Each row was made from one walk, in order. Every step used is in the known rows, and no mark comes twice. Write each row's walk.
(in the rows, 128 means zero)
Known rows:
sovu gefuso rebe: [115 112 143 147 106  78  94 124 129 115 113 148 145  98 156 146 125 143
 122 134 148 113 100 117 136 138]
zapig gefuso: [102 118 142 161 151 155 138 126 150 132 139 110 122 123 138 134 119 129
 138 115 141 134 152 119 133 168]
kekiv sovu zapo rebe: [148 185  49 126 134 176 162 117 126 124 167 136 103  97 232 123 144  58
 161 114 152  89 118 143 140 123]
doke zapo rebe sovu: [152 162  44 133 147 130 168 132 103 116 205 100 100 102 149 126 142 149
 148 100 131  89 107 148 124 135]
doke zapo: [132 123 125 142 138 107 154 133  89 101 132  97  97 143 116 136 127 161
 133  98 118 131 117 121 124 124]
kekiv zapo rebe sovu gefuso: [129 163  66 129 119 139 139 157 149 123 181 149 142  69 239 105 126  67
 157 145 151  73  84 156 161 135]
firo gefuso sovu rebe: [143 163 103 116 129  84 101 113 113 118 165 157 121 127 166 248 154 125
 125 139 132 103 213 128 146 153]
doke zapo rebe sovu gefuso kekiv: [136 147  64 155 139  90 157 131 101 104 184 123 118  81 173 134 137 166
 142 110 155  70 126 148 132 136]
zapig zapo rebe sovu gefuso: [131 152  50 146 108 114 129 144 124 139 195 105 164 103 206 109 152 138
 146 132 134 109  77 140 133 160]
firo zapo rebe sovu gefuso: [134 148  69 129 132 137 125 133 144 141 201 145 142  89 169 108 152  90
 147  59 125  87  98 147 154 150]
gefuso zapig: [127 115 125 136 118 161  70 121 129 135 108 134 126 115 108 108 145 138
 120 126 121 119  93 126 128 128]
sovu gefuso: [110 108 147 143 114 114 112 132 132 131 117 136 155 118 152 124 133 136
 130 127 130 116  94 120 135 134]
gefuso rebe: [133 133 126 132 121  93 110 120 126 112 123 139 118 106 133 149 120 136
 121 134 146 124 131 123 127 133]
doke zapo rebe: [148 142  50 142 134 128 167 127  88 114 157  81 104 126 129 134 138 151
 143  90 131 110 120 129 110 139]
firo gefuso doke: [130 137 136 133 118 166 115 107 138 142 119 134 104 162 128 195 173 138
 121 141 106 123 161 120 136 141]
kekiv zapo: [128 146 130 124 127 133 140 155 136 108 121 135 117 119 182 117 109  70
 138 141 135 124 125 136 152 115]
gefuso kekiv sovu zapo: [131 169 124 132 148 132 152 114 118 100 135 164  91 100 217 137 124  74
 145 130 162 100 164 142 158 103]
firo zapo rebe sovu: [150 168  47 112 148 152 141 127 140 139 210 134 114  97 144 109 148  83
 146  58 122  98 132 157 145 142]
gefuso rebe sovu zapo: [130 154 126 125 133 109 127 126 128  99 171 175  81  80 195 138 108 101
 146 126 151  86 126 138 155 126]
zapo rebe sovu gefuso doke: [129 143  66 140 104 165 118 127 152 154 173 143 136 101 197 106 189 129
 138 134 119  66  66 136 137 149]
rebe sovu: [130 150 123 117 140 130 130 134 142 129 176 146 125 102 148 120 134 126
 134 138 127 106 118 146 144 122]
sovu rebe: [141 132  93 112 122 104 120 135 117 111 163 138 133 110 157 127 125 108
 132 130 129 111 122 127 136 134]
zapo rebe: [147 145  50 129 122 148 142 121 127 140 153 111 133 112 141 127 135 119
 136 121 143 108 130 135 114 144]
zapo rebe sovu gefuso zapig: [130 135  63 138 110 169  70 126 144 147 169 147 152  65 163  98 164 135
 138 129 136  66  51 147 137 147]
zapo rebe sovu gefuso: [129 147  65 133 119 133 128 131 143 143 187 139 158  77 186 115 148 122
 144 130 143  75  86 146 137 145]

Write each row's walk:
[130 118  67 165 105 144 141 125 102 129 132  92 108 142 166 122 182 163
 137  96 112  90  69 109 118 149] : sovu gefuso doke zapo rebe
[141 145  54 132 123 162 159 121 114 125 149 127 101 107 184 123 120  84
 156 102 150  92 138 131 128 141] : sovu zapo rebe
[117 151  69 170 147 162 151 110 129 131 157 121  82 108 217 173 134  93
 163  91 168  82 203 118 136 188] : zapig gefuso sovu zapo rebe
[115 148 144 135 130  94 129 155 147  97 147 179 129  75 224 117 109  84
 137 159 162  84 131 154 176 112] : rebe sovu gefuso kekiv zapo
[106 146 139 155 156 136 135 123 150 104 181 155  76  73 203 145  98 102
 156 111 164  93 153 126 160 167] : zapig gefuso rebe sovu zapo
[137 168 120 128 146 117 134 115 133 115 136 149 124 104 175 141 146 111
 125 149 157 116 158 147 145 104] : gefuso kekiv sovu
[132 147  51 154  93 144 119 137 133 149 177 107 143 127 217 100 193 143
 140 142 112  99  58 132 135 160] : zapig zapo rebe sovu gefuso doke
[143 162  57 138 124 135 141 112 105 126 147 140  90 113 206 169 144  92
 153 102 154  76 178 132 130 146] : gefuso sovu zapo rebe
[111  94 144 149 104 148  53 127 130 137  97 144 152 108 129 109 150 145
 122 127 124 108  57 118 137 135] : sovu gefuso zapig
[135 144  64 146 133 113 150 137 105 119 194 109 126  94 174 123 148 158
 151  99 134  78  73 138 132 141] : doke zapo rebe sovu gefuso
[149 171  36 136 123 171  84 117 122 145 192 109 131 111 146 170 168 148
 134 140 125 116 126 147 133 166] : firo gefuso zapig zapo rebe sovu
[148 158  27 138 116 165  86 131 121 143 186 102 135 102 159  94 164 142
 136 135 127 113  75 147 124 154] : gefuso zapig zapo rebe sovu
[152 160  45 141 129 162 158 126 110 127 190 104  79 124 162 116 185 156
 142 106 110  80  92 136 123 136] : gefuso doke zapo rebe sovu
[147 186  47 116 132 154 155 152 147 119 191 140 116  77 214 109 123  59
 155 144 150  84 116 162 152 127] : kekiv zapo rebe sovu
[117 125 141 154 119 127 127 140 115 115 154 127 101 133 173 118 179 173
 134 112  97  88  54 123 145 127] : rebe sovu gefuso doke zapo
[149 167  46 121 135 149 144 127 139 140 197 133 130  86 161 119 143 116
 143 130 143  87 121 153 128 139] : zapo rebe sovu
[147 148  35 144 112 126 142 131 104 135 158  76 143 139 160 120 140 132
 138 124 133 141 123 128 112 161] : zapig zapo rebe
[103 114 141 166 135 187 129 120 159 144 123 113 101 143 149 124 160 136
 133 120 118 125 134 107 133 170] : zapig gefuso doke
[132 159  66 138 102 170 131 151 159 134 164 150 121  91 252  97 168  71
 149 149 129  63  66 145 160 133] : kekiv zapo rebe sovu gefuso doke
[147 172  32 135 125 128 144 138 119 136 204  96 137 114 181 113 146 132
 144 134 133 119 111 148 126 154] : zapig zapo rebe sovu
[127 128 134 134 126 170  67 107 130 138 115 140 123 127  93 184 147 144
 118 136 120 124 145 130 133 141] : firo gefuso zapig
[130 168 134 126 138 115 125 112 130 102 178 180  79  92 184 215 110 105
 145 131 151  92 179 139 159 138] : firo gefuso rebe sovu zapo
[125 149  58 173 153 188 168 124 131 128 203  86  74 119 171 124 175 158
 150  93 123  87 115 125 131 177] : zapig gefuso doke zapo rebe sovu
[114 127 141 139 111 146 104 135 153 143 150 156 130 117 186 109 181 138
 130 143 107  87  65 128 151 130] : rebe sovu gefuso doke
[149 145  53 126 137 148 141 121 127 138 161 116 119 122 125 119 140  85
 139  49 123 117 145 137 131 146] : firo zapo rebe
[149 200  57 132 150 158 164  94 121 115 163 156  93  98 219 213 136  73
 153 131 174  86 222 151 152 130] : firo gefuso kekiv sovu zapo rebe
